Known rows, with every way that one mark hangs from another
{j320 j67 j134 j311 {j342 j581}}: [-0.15 -0.03 -0.19  0.39  0.12  0.12 -0.07  0.12 -0.13  0.08 -0.23  0.16
  0.03  0.01  0.00 -0.09 -0.03 -0.03  0.06 -0.02 -0.04 -0.08  0.16]
{j852 {j67 {j320 {j311 j79}}}}: [ 0.18  0.11  0.04 -0.27 -0.27 -0.14 -0.04  0.34  0.22 -0.31  0.03  0.06
  0.10  0.18  0.04 -0.05 -0.04  0.14 -0.22 -0.30  0.04 -0.25 -0.18]
{j311 j79 {j320 j67}}: [ 0.11  0.06 -0.07 -0.05 -0.04 -0.11 -0.03  0.15  0.04 -0.14  0.02  0.20
  0.15  0.03  0.08 -0.12 -0.12 -0.31  0.03 -0.18  0.07  0.09 -0.06]
{j320 j67 j134 {j311 j79} j342}: [ 0.00  0.01 -0.14  0.23 -0.05 -0.05 -0.18  0.37 -0.21  0.01 -0.11  0.07
  0.11 -0.01  0.03 -0.15 -0.04 -0.07 -0.10 -0.19 -0.07  0.34 -0.08]
{j67 {j320 j342}}: [-0.01 -0.04  0.09  0.04  0.01  0.00  0.07  0.27  0.12  0.07 -0.19  0.01
 -0.17 -0.14  0.05 -0.19 -0.06  0.17  0.05 -0.22  0.04 -0.39  0.01]
{j79 j311}: [ 0.18 -0.12 -0.20 -0.10 -0.11  0.07  0.14  0.15  0.07  0.00 -0.09 -0.08
 -0.04  0.16  0.12 -0.26  0.12  0.04 -0.24 -0.26  0.11 -0.04 -0.04]
{j581 j81 j342}: [ 0.05 -0.05 -0.15  0.05  0.25  0.23 -0.10  0.20  0.22  0.21  0.02  0.06
 -0.04  0.03  0.05 -0.02  0.09 -0.10  0.08 -0.24  0.31 -0.65  0.02]
{j320 j67 {j134 j326} {j311 j79}}: [ 0.13 -0.01 -0.29  0.10 -0.08 -0.10 -0.27  0.17 -0.15 -0.07  0.03  0.12
  0.07  0.08  0.06 -0.12 -0.05 -0.14  0.10 -0.16 -0.20  0.36 -0.05]
{j79 {j311 {j320 j134 {j342 j581}}}}: [-0.04 -0.12 -0.09  0.23  0.12  0.15 -0.03  0.00 -0.06  0.13 -0.30  0.11
 -0.02  0.15  0.14 -0.29 -0.08  0.00 -0.23 -0.14 -0.21  0.06  0.07]
{j581 j81}: [ 0.11 -0.15 -0.18 -0.07  0.10  0.10 -0.04  0.16  0.18  0.06  0.01  0.04
 -0.08  0.09  0.13  0.00  0.11 -0.05  0.04 -0.17  0.22 -0.55  0.03]
{j67 j320}: [ 0.08 -0.03  0.00 -0.15 -0.07 -0.04  0.06  0.25  0.18 -0.02 -0.07  0.03
 -0.12  0.02  0.07 -0.13  0.01  0.16  0.07 -0.26  0.10 -0.45 -0.02]
{j134 j320}: [ 0.15 -0.04 -0.14 -0.14 -0.08  0.02  0.08  0.15  0.12 -0.04 -0.07 -0.07
  0.00 -0.04  0.04 -0.15 -0.03 -0.08  0.05 -0.41  0.22 -0.11 -0.06]
{j81 {j581 {j342 {j320 j311}}}}: [-0.02 -0.01 -0.08 -0.04  0.17  0.17 -0.13  0.05  0.15  0.23 -0.09  0.18
 -0.02  0.24 -0.21 -0.01  0.02  0.03  0.10 -0.25  0.21 -0.10 -0.13]
{j320 j311}: [ 0.11 -0.05 -0.24 -0.14 -0.12 -0.03  0.04  0.17  0.09 -0.09 -0.04 -0.01
 -0.07  0.23  0.09 -0.13  0.10  0.06 -0.12 -0.20  0.18 -0.12 -0.01]
{j311 j79 {j320 j342}}: [ 0.10 -0.01  0.03  0.01 -0.01 -0.08 -0.04  0.21  0.03 -0.05 -0.11  0.12
 -0.04  0.01  0.13 -0.25 -0.13 -0.16 -0.14 -0.21 -0.01  0.11 -0.02]
{j342 {j320 j67} {j581 j81}}: [-0.03 -0.15 -0.14  0.03  0.31  0.21  0.03 -0.01  0.14  0.18 -0.05  0.28
  0.15 -0.03  0.00  0.24 -0.01 -0.17  0.29  0.05  0.10 -0.43  0.16]
{j320 j67 j134 j311}: [-0.05  0.02 -0.23  0.14 -0.07 -0.02 -0.12  0.19 -0.10 -0.02 -0.05  0.03
  0.08  0.12  0.01 -0.07  0.04  0.00  0.02 -0.17  0.03  0.06 -0.07]
{j342 {j320 {j134 j326}}}: [ 0.11 -0.12 -0.08  0.02  0.08  0.03 -0.17  0.02 -0.02  0.20 -0.05  0.05
 -0.11  0.03 -0.01 -0.10 -0.08  0.08  0.19 -0.11 -0.27  0.22  0.00]
{j67 {j320 j311}}: [ 0.04  0.01 -0.11 -0.27 -0.15 -0.11  0.04  0.23  0.15 -0.09 -0.07  0.01
 -0.06  0.16  0.09 -0.09  0.04  0.21 -0.04 -0.27  0.09 -0.29 -0.09]
{j320 j67 j311}: [ 0.00  0.01 -0.25  0.00 -0.08 -0.04  0.04  0.13  0.03 -0.10 -0.03  0.04
  0.06  0.08  0.04 -0.04  0.04 -0.09  0.03 -0.14  0.19 -0.11  0.00]
{j67 {j320 j134 j311 j342}}: [-0.10 -0.01  0.00  0.06 -0.06 -0.06 -0.13  0.33 -0.05  0.08 -0.21 -0.02
 -0.10  0.03  0.06 -0.16 -0.03  0.31 -0.07 -0.26 -0.14 -0.10 -0.12]
{j320 j67 {j134 j326}}: [ 0.03 -0.06 -0.19  0.28  0.08  0.03 -0.18  0.02 -0.07  0.07 -0.04  0.07
 -0.08 -0.08  0.02 -0.14 -0.07 -0.11  0.30 -0.10 -0.13 -0.06  0.06]
{j81 {j581 {j342 {j320 {j311 j79}}}}}: [ 0.13  0.02 -0.08 -0.13  0.10  0.12 -0.17  0.19  0.10  0.18 -0.03  0.24
  0.07  0.27 -0.18 -0.05  0.03 -0.03  0.03 -0.32  0.17  0.17 -0.18]
{j852 {j67 j320}}: [ 0.08  0.06  0.13 -0.08 -0.11 -0.01  0.05  0.20  0.29 -0.18 -0.04  0.01
 -0.06  0.03  0.00 -0.08 -0.06  0.15 -0.02 -0.23  0.09 -0.66 -0.06]
{j134 j320 j326}: [ 0.18 -0.11 -0.21 -0.11 -0.03 -0.01 -0.02 -0.02  0.12 -0.03 -0.05 -0.04
 -0.10 -0.08  0.06 -0.16 -0.10 -0.14  0.24 -0.36  0.03 -0.08  0.00]

Rows
[-0.05 -0.20 -0.13  0.32  0.29  0.28 -0.15  0.15  0.02  0.25 -0.19  0.17
 -0.10  0.03  0.11 -0.04  0.04  0.01  0.07 -0.05 -0.02 -0.52  0.18] => {j320 j134 {j342 {j581 j81}}}
[-0.09 -0.08 -0.12  0.23  0.14  0.12  0.13 -0.09  0.00  0.02 -0.27  0.18
  0.11 -0.02  0.11 -0.17 -0.14 -0.23 -0.06 -0.05 -0.03 -0.08  0.13] => {j79 {j311 {j320 j67 {j342 j581}}}}
[ 0.09  0.05 -0.22  0.05 -0.13 -0.07 -0.19  0.35 -0.14 -0.07  0.02  0.10
  0.17  0.13  0.03 -0.10  0.04 -0.08 -0.09 -0.23 -0.02  0.31 -0.11] => {j320 j67 j134 {j311 j79}}
[ 0.19  0.00 -0.22 -0.09 -0.18 -0.06 -0.18  0.37 -0.08 -0.05  0.01  0.02
  0.04  0.29  0.10 -0.19  0.10  0.07 -0.24 -0.28 -0.04  0.28 -0.12] => {j320 j134 {j311 j79}}
[-0.02 -0.07  0.05  0.09  0.12  0.11  0.12  0.18  0.16  0.09 -0.25  0.17
 -0.15 -0.08  0.05 -0.16 -0.04  0.13  0.12 -0.12  0.03 -0.58  0.18] => {j67 {j320 {j342 j581}}}
[-0.01  0.03  0.22  0.10 -0.04  0.01  0.04  0.22  0.23 -0.10 -0.16  0.00
 -0.11 -0.13 -0.02 -0.13 -0.12  0.16 -0.04 -0.20  0.04 -0.62 -0.02] => {j852 {j67 {j320 j342}}}
[-0.02 -0.09 -0.04  0.16  0.00  0.04 -0.08  0.09 -0.10  0.11 -0.23 -0.04
 -0.04  0.09  0.16 -0.31 -0.09  0.04 -0.30 -0.24 -0.22  0.23 -0.11] => {j79 {j311 {j320 j134 j342}}}
[ 0.00 -0.14 -0.22 -0.09  0.20  0.16 -0.16  0.07  0.04  0.21 -0.08  0.19
  0.10  0.27  0.06  0.19  0.07  0.11  0.02 -0.04 -0.11 -0.14  0.03] => {j342 {j320 j134 j311} {j581 j81}}
[ 0.02 -0.04  0.02  0.06  0.26  0.25 -0.09  0.05  0.18  0.31 -0.09  0.18
 -0.09  0.11 -0.22 -0.07  0.00 -0.01  0.21 -0.25  0.24 -0.23 -0.06] => {j81 {j581 {j342 j320}}}
[ 0.09 -0.04 -0.12  0.10 -0.10 -0.04 -0.18  0.41 -0.15  0.02 -0.11  0.02
 -0.02  0.12  0.09 -0.24  0.03  0.08 -0.25 -0.25 -0.09  0.33 -0.09] => {j320 j134 {j311 j79} j342}
[ 0.03 -0.18 -0.11  0.03  0.28  0.24 -0.13  0.09  0.07  0.29 -0.06  0.20
  0.04  0.14  0.04  0.12  0.05  0.06  0.13 -0.04 -0.08 -0.29  0.09] => {j342 {j320 j134} {j581 j81}}
[-0.02  0.00 -0.15 -0.12 -0.03 -0.05  0.06  0.09  0.01  0.02 -0.05  0.08
  0.17  0.04 -0.06  0.08 -0.04 -0.03  0.06 -0.08  0.07  0.18 -0.05] => {j342 {j320 j67 j311}}
[-0.05 -0.04 -0.07  0.19  0.18  0.16 -0.02  0.08 -0.04  0.20 -0.11  0.22
  0.12  0.00 -0.09  0.02 -0.05 -0.03  0.22  0.01 -0.08  0.01  0.11] => {j342 {j320 j67 j134} j581}
[ 0.01 -0.06 -0.04 -0.08  0.29  0.22 -0.09  0.17  0.21  0.33  0.01  0.10
  0.06 -0.02 -0.03  0.10  0.02 -0.04  0.09 -0.19  0.20 -0.35 -0.04] => {j581 j81 {j342 j320}}
[-0.01 -0.09 -0.20  0.12  0.06  0.11  0.09  0.10  0.06  0.01 -0.23  0.12
 -0.11  0.12  0.07 -0.15  0.02  0.02 -0.08 -0.07  0.11 -0.26  0.20] => {j320 j311 {j342 j581}}
[-0.12  0.02 -0.16 -0.03  0.25  0.12 -0.12  0.12  0.11  0.23  0.03  0.16
  0.25 -0.02 -0.08  0.24 -0.02 -0.14  0.15 -0.15  0.20 -0.20 -0.10] => {j581 j81 {j342 {j320 j67 j311}}}
[-0.09 -0.01 -0.06  0.07  0.34  0.20 -0.09  0.13  0.14  0.30  0.02  0.16
  0.18 -0.16 -0.10  0.19 -0.04 -0.19  0.26 -0.14  0.21 -0.33 -0.03] => {j581 j81 {j342 {j320 j67}}}
[-0.10 -0.15 -0.14  0.33  0.33  0.24  0.01  0.06  0.08  0.14 -0.16  0.23
  0.01 -0.15  0.06  0.06 -0.01 -0.22  0.24  0.03  0.17 -0.67  0.24] => {j320 j67 {j342 {j581 j81}}}
[ 0.06  0.07 -0.05  0.09 -0.02 -0.09 -0.21  0.21 -0.09 -0.06  0.01  0.18
  0.15  0.06  0.07 -0.15 -0.11 -0.22  0.01 -0.21 -0.11  0.23 -0.13] => {j311 j79 {j320 j67 j134}}
[-0.03 -0.18 -0.25  0.09  0.20  0.18 -0.02  0.10  0.12  0.08 -0.17  0.16
 -0.06  0.12  0.14  0.04  0.07 -0.01 -0.02 -0.04  0.13 -0.53  0.19] => {j320 j311 {j342 {j581 j81}}}
[-0.12 -0.04 -0.06  0.31  0.06  0.03 -0.09  0.06 -0.16  0.09 -0.21  0.01
  0.09 -0.05  0.08 -0.23 -0.15 -0.11 -0.15 -0.18 -0.19  0.25 -0.11] => {j79 {j311 {j320 j67 j134 j342}}}
[-0.07 -0.07 -0.09  0.36  0.20  0.18  0.12  0.08  0.04  0.07 -0.22  0.19
 -0.04 -0.15 -0.01 -0.12 -0.06 -0.18  0.18  0.02  0.15 -0.39  0.27] => {j320 j67 {j342 j581}}
[ 0.00 -0.11 -0.13  0.23  0.25  0.13 -0.12 -0.10 -0.04  0.20 -0.11  0.26
  0.03 -0.05 -0.07  0.01 -0.14 -0.09  0.39  0.06 -0.27  0.04  0.18] => {j342 {j320 j67 {j134 j326}} j581}
[ 0.13  0.04 -0.08 -0.21 -0.20 -0.14 -0.19  0.45 -0.02 -0.06 -0.01  0.06
  0.05  0.21  0.09 -0.14  0.04  0.23 -0.15 -0.35 -0.14  0.12 -0.21] => {j67 {j320 j134 {j311 j79}}}
[ 0.09 -0.05 -0.18  0.18  0.01  0.09 -0.12  0.32 -0.10  0.04 -0.17  0.18
  0.00  0.18  0.07 -0.20  0.03  0.04 -0.18 -0.14 -0.10  0.17  0.09] => {j320 j134 {j311 j79} {j342 j581}}
[-0.01  0.03  0.02  0.10  0.17  0.18 -0.13  0.25  0.02  0.35 -0.06  0.04
  0.03  0.01 -0.11 -0.11 -0.02  0.09  0.04 -0.24  0.01  0.07 -0.07] => {j581 {j342 {j320 j134}}}
